What can hang from each mark:
noduf: mame poga
fabe: poga zopi
poga: fabe gerof noduf
mame: fabe noduf perod
perod: mame poga
zopi: fabe
gerof: poga

Each row was made from one small tree. The marks that hang from a mark follow it in brackets, in alphabetical order. Every link used is in the known rows. Write each row's tree.
Known rows:
mame{fabe{poga}}: [  3.7  -2.9   6.2  -3.2  14.2  18.6  10.1  36.9   5.6  10.3  -2.1 -11.3
  34.0 -12.8   8.3  32.6  19.5   6.5  17.5 -15.6   7.8 -63.6  11.8]
zopi{fabe}: [ 25.0  10.3   0.0   0.1   6.9 -30.7  36.9  15.1  17.3 -15.9  29.1 -26.6
 -11.9  14.9  35.5  29.4  11.3  41.0   1.1 -42.4   0.4 -47.8   7.2]
perod{mame{fabe{zopi} noduf} poga}: [ 30.2   2.0  31.7  16.2  12.8  19.2 -28.4 -16.7  17.5  -5.9 -21.8   0.2
  16.3 -53.7 -38.3   6.3  42.0 -12.2  14.1 -25.8  -0.6  42.7 -25.2]
gerof{poga{noduf{mame{perod}}}}: [-11.8 -13.9 -10.9  -7.1  -5.0 -30.6   2.9  -7.5   1.8   4.9  19.2 -19.0
   2.0  -7.8 -28.6  -1.7   4.2  -0.1 -19.7   8.1 -18.5  -1.5  10.3]
noduf{poga}: [ -7.1 -23.8  -5.7  21.6  -2.5 -20.9  44.6  12.3 -15.7   4.9  13.1 -34.4
  10.2   2.1 -44.3  -4.8  19.5  -7.2   8.4   2.3 -23.1 -48.4   3.8]
mame{noduf}: [ 10.6 -20.0  -5.4  -4.1 -11.3 -43.8   4.0   6.6 -24.6  -3.5   3.0   2.9
 -20.6 -31.9  -8.4  37.5  -3.5  31.7  17.1   4.3 -25.1 -62.1   9.7]
noduf{mame poga}: [ -4.6 -15.7   4.0  31.9  -0.5 -26.9  54.7 -38.0 -10.0   4.0  31.4 -50.6
   4.6  12.8 -60.4   2.6  35.0 -35.6 -15.4  -3.6 -13.0 -26.0 -16.9]
gerof{poga{fabe{zopi} noduf{mame}}}: [ 18.6 -11.7  36.8 -26.5  -5.2   0.5 -14.2 -37.1   8.1   2.9  25.0  24.5
  10.2   2.1  11.2 -15.2  -2.5 -42.1   7.8 -26.4  -2.0  39.6 -10.6]
fabe{zopi}: [ -0.5  12.1  -7.0 -43.3  13.6 -13.1  15.4  10.6  -1.2   2.7   8.6 -13.5
  37.7  -5.2 -53.4   1.8   1.5  29.6   1.9   6.7 -51.8 -37.4   5.2]
perod{poga{fabe}}: [ 18.1 -21.7 -12.6  19.3  11.5   5.2  29.9   6.9   6.6  17.7   5.4  -0.2
  19.8   1.4  24.6 -14.9  14.7 -40.8   9.4 -47.9   2.5  -6.1  -1.8]
fabe{poga{noduf{mame}}}: [ -7.8  -8.9  20.8 -14.4  -3.8 -16.0  25.1  -7.0 -15.1   8.0  28.4  -4.1
 -10.8 -20.1 -15.9  25.2  -2.4 -20.1  -8.9   3.0  16.1  -8.3  -8.8]
gerof{poga{noduf{mame{fabe}}}}: [ 27.9 -17.7  29.7  15.6   1.8 -16.7   0.3 -22.5  12.1  -9.2  12.9  -5.8
 -14.8 -10.6  20.8  20.0  -1.0 -12.4  24.8 -26.4   2.5   3.3  -8.3]
fabe{poga zopi}: [-17.6  10.4   3.6 -56.4  13.5  17.0  -1.4  32.6  -9.4  23.9  11.6   2.8
  67.3 -13.1 -47.1  -3.3  19.2   5.9  -6.6  20.0 -28.8 -42.8   4.7]
gerof{poga{fabe}}: [ 18.5 -33.7  -4.0   2.9  10.5  -5.2   0.1  -3.3  13.6   4.6  10.8   5.8
  15.3  16.4  31.6 -12.7   7.3 -15.8  18.0 -47.1 -11.5 -45.2  13.9]
zopi{fabe{poga{gerof noduf{mame}}}}: [  0.3  22.1  19.7  13.0  -8.7  -9.5  -3.4 -16.8  -5.6 -12.6  24.4  10.2
 -49.4  17.3  63.1  13.8  -6.1   7.6 -23.3  -0.3  57.2  26.2 -17.5]
fabe{poga{gerof noduf} zopi}: [-23.6  14.3   5.1 -42.1  -5.2  15.7 -36.3  25.6 -27.5   3.6 -14.4  42.1
   6.9  -9.0  -7.0 -20.3 -30.6  23.5   2.0  53.6  -4.9  13.7   3.9]
perod{mame poga}: [ 14.6 -14.0  -9.7  28.8  34.6  -5.3  28.4 -18.6  28.4  -3.6   0.0 -40.7
  -0.6 -15.5 -63.4 -21.4  36.2 -15.8 -15.9 -45.9 -10.6  17.8 -18.6]
fabe{poga{gerof} zopi}: [-30.2  19.1 -18.1 -35.9  14.8  22.8 -31.0  11.7 -12.7  16.0  -7.4  19.4
  41.2   8.6 -32.5 -25.1  -2.3  20.7 -15.2  45.7 -23.4 -17.9   3.0]
gerof{poga}: [  8.8 -25.6 -14.3  -7.7  20.3 -22.0   0.7   5.7  -0.9   4.9  13.6 -10.3
  23.0   0.0 -17.2 -11.5  10.0  19.7  14.2 -13.6 -42.4 -56.7  12.4]
poga{fabe gerof noduf}: [  8.3 -11.5 -10.2  12.6 -15.1 -13.4   3.7  -3.5  -8.1 -20.8 -18.2  28.6
 -71.2  18.9  60.4   2.8 -57.8  12.0  19.6 -13.9  22.2   8.6  11.7]
noduf{mame{fabe} poga{gerof}}: [ -1.3   0.7  -5.2  64.1  -0.4  -1.1  23.6 -49.5   5.0  -7.7  -3.3 -40.5
 -23.9  34.7 -12.6   2.1  17.5 -24.2  -5.3   9.5  10.0  -0.3 -23.6]
gerof{poga{noduf}}: [ 13.2 -33.8   8.6 -11.8  -2.0 -30.5  -3.0  20.3 -14.5  -5.3   8.4  15.6
  -9.7 -17.3   8.0  -5.7 -20.4  18.6  32.0  -5.4 -24.8 -21.5  13.3]
zopi{fabe{poga}}: [  8.5   8.3  11.1 -11.1   9.4  -1.3  18.6  40.3   7.0   3.7  33.3  -9.8
  17.5   2.5  41.2  23.1  29.1  19.6  -6.2 -30.6  23.9 -52.2   9.2]

Write each row's tree:
[-15.1  23.3   4.0   8.6  -5.0  16.4  26.3  -4.5  16.3  10.0  10.6 -55.7
  62.8   7.2 -75.1   6.1  53.3 -24.7 -25.7  20.6 -16.9   0.6  -5.7] -> noduf{mame{fabe{zopi} perod} poga}
[  0.6   4.8  15.8  23.8 -26.2  10.1 -42.6  -2.5 -27.2  -5.4 -27.0  21.4
   1.2 -10.8  -2.4  -0.1   7.1   6.6  25.9  48.5  -8.8   0.6  -8.5] -> mame{fabe{zopi} noduf{poga{gerof}}}
[-19.2  -3.0 -59.8  28.0  -9.3 -13.0 -33.8  16.4 -28.3  15.6 -21.3   9.2
   2.7 -16.7  -5.6 -16.1   5.4  20.0 -20.1  42.0 -15.8   0.9   7.2] -> mame{noduf perod{poga{gerof}}}
[  9.7 -12.6 -17.4  50.2  10.2 -13.3 -31.6 -42.8  -4.3 -13.0 -27.3   1.4
 -49.7 -24.4 -29.7 -22.3  14.5  -3.9 -14.3  -2.9   5.1  42.4 -26.8] -> perod{mame{noduf} poga{gerof}}
[ -9.6  -1.3  -6.2  10.3 -10.5  23.1  -6.8 -12.0  -8.9   0.6 -11.9   8.6
   8.9  37.8  -6.3 -41.6   4.1 -26.1   0.7  14.5  -3.4   7.9  -4.1] -> noduf{poga{fabe{zopi} gerof}}
[-13.8   3.9  25.8 -57.8  -4.7  10.0  -8.5  46.2 -23.0  13.6   6.4  29.5
  32.2 -33.6 -26.2   4.2 -11.2   9.5  15.0  26.0 -12.0  -7.8   8.3] -> fabe{poga{noduf} zopi}
[-17.0   2.0 -16.0  -7.7 -12.2 -39.0  37.4  -4.9   2.5  -2.6  15.9 -33.1
 -20.8  -7.7 -38.3  28.7  -7.8  10.3 -27.5   5.3 -10.1  -5.7   9.6] -> poga{noduf{mame{perod}}}
[-19.3  -5.0  -8.3  -7.1  -5.6  -2.7 -13.3  25.5 -30.1  -1.6 -14.7  28.9
 -32.2  -3.2  19.2  -2.4 -36.8  22.5   6.5  34.3  13.9 -10.0   9.9] -> fabe{poga{gerof noduf}}
[ 11.5 -13.6   8.9 -35.5  12.6  13.5 -20.2  -3.8  13.8   6.8  11.6  18.1
  51.5  11.5   4.6 -28.2  11.4 -15.5  14.5 -28.2 -30.2 -19.5   8.8] -> gerof{poga{fabe{zopi}}}
[ -5.2  32.2 -18.2  -5.1  17.1  25.6  11.6  -4.5  25.0  27.6   8.5 -39.4
  79.2  -5.9 -51.7  -4.6  51.7 -27.1 -28.5   4.8 -25.4  30.9 -16.0] -> noduf{mame{fabe{zopi} perod{poga}}}
[  1.2  16.3   1.1 -16.0  -7.2  24.6  -4.8  61.7   4.3  15.8 -14.4   4.1
  54.8 -31.3  -9.4  -4.6   5.0   4.4  15.2  16.3 -14.1  42.7   9.5] -> mame{fabe{zopi} perod{poga{noduf}}}
[ 34.7 -16.5  28.7  41.8  14.1   5.9  16.2   0.7  28.0 -20.1 -20.0 -20.3
 -32.4 -35.5  -8.4   5.9   9.6 -14.6  24.8 -53.1  24.2  56.1 -14.9] -> perod{mame{fabe} poga{noduf}}
[-26.6   9.1 -20.4   5.3 -13.4  24.8 -23.4  57.4  -6.6   1.5 -35.5  10.5
  -8.2  -5.5  32.9  16.0 -23.1  36.5   3.8  38.3  28.3  -5.7  29.0] -> mame{fabe{poga{gerof noduf}} perod}
[  1.2   9.0   1.6 -24.2 -16.7   3.6 -18.6  -4.8  -7.3 -15.6 -20.3  39.7
 -33.5  16.4  34.6 -14.6 -53.3  12.4  13.3   5.4   3.2  33.8   4.4] -> poga{fabe{zopi} gerof noduf}
[-10.2  21.3 -50.9  48.0  17.5  12.6   2.2 -26.7  22.5  14.2 -12.2 -36.0
  16.2  23.2  -8.5 -10.5  26.6 -14.0 -35.8  10.5  -0.6  29.8 -13.2] -> noduf{mame{fabe perod{poga{gerof}}}}
[ -2.3  19.6 -13.5   6.8   8.9   4.6  -7.5  20.5   1.4  -3.2  11.0   5.0
 -10.9  27.9  53.6   1.7   8.5  37.5 -15.5  -5.1  31.3 -32.8   3.0] -> zopi{fabe{poga{gerof}}}
[ -7.7  17.7  19.1 -25.1  -6.4  37.8 -38.9  34.1  -9.2  -2.4 -27.7  38.5
   5.7 -12.3  26.4   2.9 -28.7  24.7  23.1  39.8  15.2  22.2   4.4] -> mame{fabe{poga{gerof noduf} zopi}}
[  2.6  17.4  11.6 -14.1 -12.8  -3.4  -7.1 -57.1   1.8 -15.0   0.4  24.9
 -44.1  23.1  16.6  -9.7 -35.6 -17.8 -10.8  -1.9  11.6  59.4 -14.9] -> poga{fabe{zopi} gerof noduf{mame}}
[  0.5 -11.7  18.5  -2.3 -10.1  16.7  20.0   6.9  -5.4   8.2   9.7  -7.1
  33.8  13.1 -20.6 -18.8  23.2 -36.5  12.2 -13.7 -10.8 -14.2   2.5] -> noduf{poga{fabe{zopi}}}
[ 17.2 -21.9  29.4 -37.5  -8.7   7.0 -25.4  10.9  -0.8  -0.5   6.6  41.6
  18.6  -7.2  30.3 -21.3 -19.2 -10.1  32.5 -19.9 -11.6  14.2  10.1] -> gerof{poga{fabe{zopi} noduf}}
[-15.5   7.5 -28.3  17.6 -19.5 -14.6  11.5 -31.1   6.8 -13.1  -7.9  -5.5
 -58.6  30.5  22.9   8.2 -31.2  -8.5 -31.8  -2.8  27.0  27.3   8.1] -> poga{fabe gerof noduf{mame{perod}}}
[ 12.1   7.7   4.6  30.4  -5.7 -18.8   8.7 -41.4   5.7 -22.7 -13.3  -8.4
 -67.6  11.6  28.7  28.7 -34.1  10.4   8.7   0.4  18.7  24.1 -14.7] -> poga{gerof noduf{mame{fabe}}}
[-25.7  23.3  13.1 -33.1  -3.1   9.8 -25.0 -25.0 -19.8   6.9   7.4  26.9
  -4.2   0.0 -25.5 -12.7 -16.8  -8.3 -24.5  48.3   4.6  41.8 -17.1] -> fabe{poga{gerof noduf{mame}} zopi}
[ -3.1  29.3  12.0 -28.1  -9.4  -0.7  13.7   4.2  17.1  -2.2   1.1 -26.1
  15.4 -11.6 -31.8  33.5  -0.4  12.0  -7.9  14.6 -11.3  25.4   3.7] -> poga{noduf{mame{fabe{zopi} perod}}}
[  2.6  -1.5  21.8  26.7   7.5  23.5 -19.8  -6.4  19.4 -27.9 -40.0   3.4
 -59.7 -12.4   7.6  11.8 -13.4  14.9   6.6  -9.8  50.4  31.4  -4.6] -> perod{mame{fabe{poga{gerof noduf}}}}
[ 22.7 -33.1  22.9   6.9  -7.7 -18.0   4.0 -41.4   6.7  -2.8  25.0  11.1
 -25.0   6.7  38.3   0.5  -7.5 -42.6  11.1 -45.1  15.6  11.9  -5.6] -> gerof{poga{fabe noduf{mame}}}
[-34.1  25.5 -36.4  16.6  12.0  25.7  -9.1 -12.1  20.9  11.0 -11.2 -30.4
  14.6  23.6  -9.4  16.5  23.7   2.2 -43.7  25.4  20.2 -19.8   2.8] -> noduf{mame{fabe{poga{gerof}} perod}}
[  1.3  10.4  11.3   3.3 -12.4  -1.0 -17.7  36.7 -13.9 -13.8   7.8  27.3
 -43.7  10.3  82.0   6.0 -21.7  36.0   1.0   4.3  49.1   2.3   6.1] -> zopi{fabe{poga{gerof noduf}}}
[-12.0  12.9 -58.1  37.9  13.1  18.3  -8.3  26.3  10.9  11.5 -32.0 -19.9
  21.4  14.1   7.0 -16.8  11.1  14.7  -9.3  14.6  -8.5   2.4   7.7] -> mame{fabe perod{poga{gerof}}}
[-10.8  14.3 -10.1  25.8  16.8  18.6  -5.6 -35.9  11.3   5.3  -4.1 -13.4
  -6.4  19.3   9.1  15.9  14.8 -10.0 -14.5   7.8  23.2 -15.0 -15.2] -> noduf{mame{fabe{poga{gerof}}}}
[ -7.1 -10.0 -28.4   0.3  -4.9 -14.0  18.2  53.6 -11.6  16.5  -1.3  -9.5
  13.8 -27.3 -16.5  -9.3  -2.0   6.5  -3.2  11.2 -15.5  13.3  15.1] -> mame{perod{poga{noduf}}}
[ 14.2   7.5  32.1 -29.5 -11.8  -9.0  18.8 -34.9   7.0  -6.0  20.4  10.3
 -13.5   3.0   0.9  13.5 -17.7 -31.6  -0.3 -26.2   5.6  34.0 -10.1] -> poga{fabe{zopi} noduf{mame}}
[ 22.6 -42.8  17.8  -3.6  -9.3 -11.3  -5.2  10.4  -2.4  -7.1   7.3  28.9
 -17.3  -3.7  54.9  -4.7 -21.9 -10.5  36.9 -40.1   7.0 -12.0  18.1] -> gerof{poga{fabe noduf}}
[ -2.8  15.8 -20.6 -20.3   6.0  11.5 -15.2 -19.8   9.2  -7.7 -15.0  17.3
   0.0  35.7  11.6 -17.8 -21.0   6.5  -3.5  -1.6 -15.0  -2.1   5.4] -> poga{fabe{zopi} gerof}
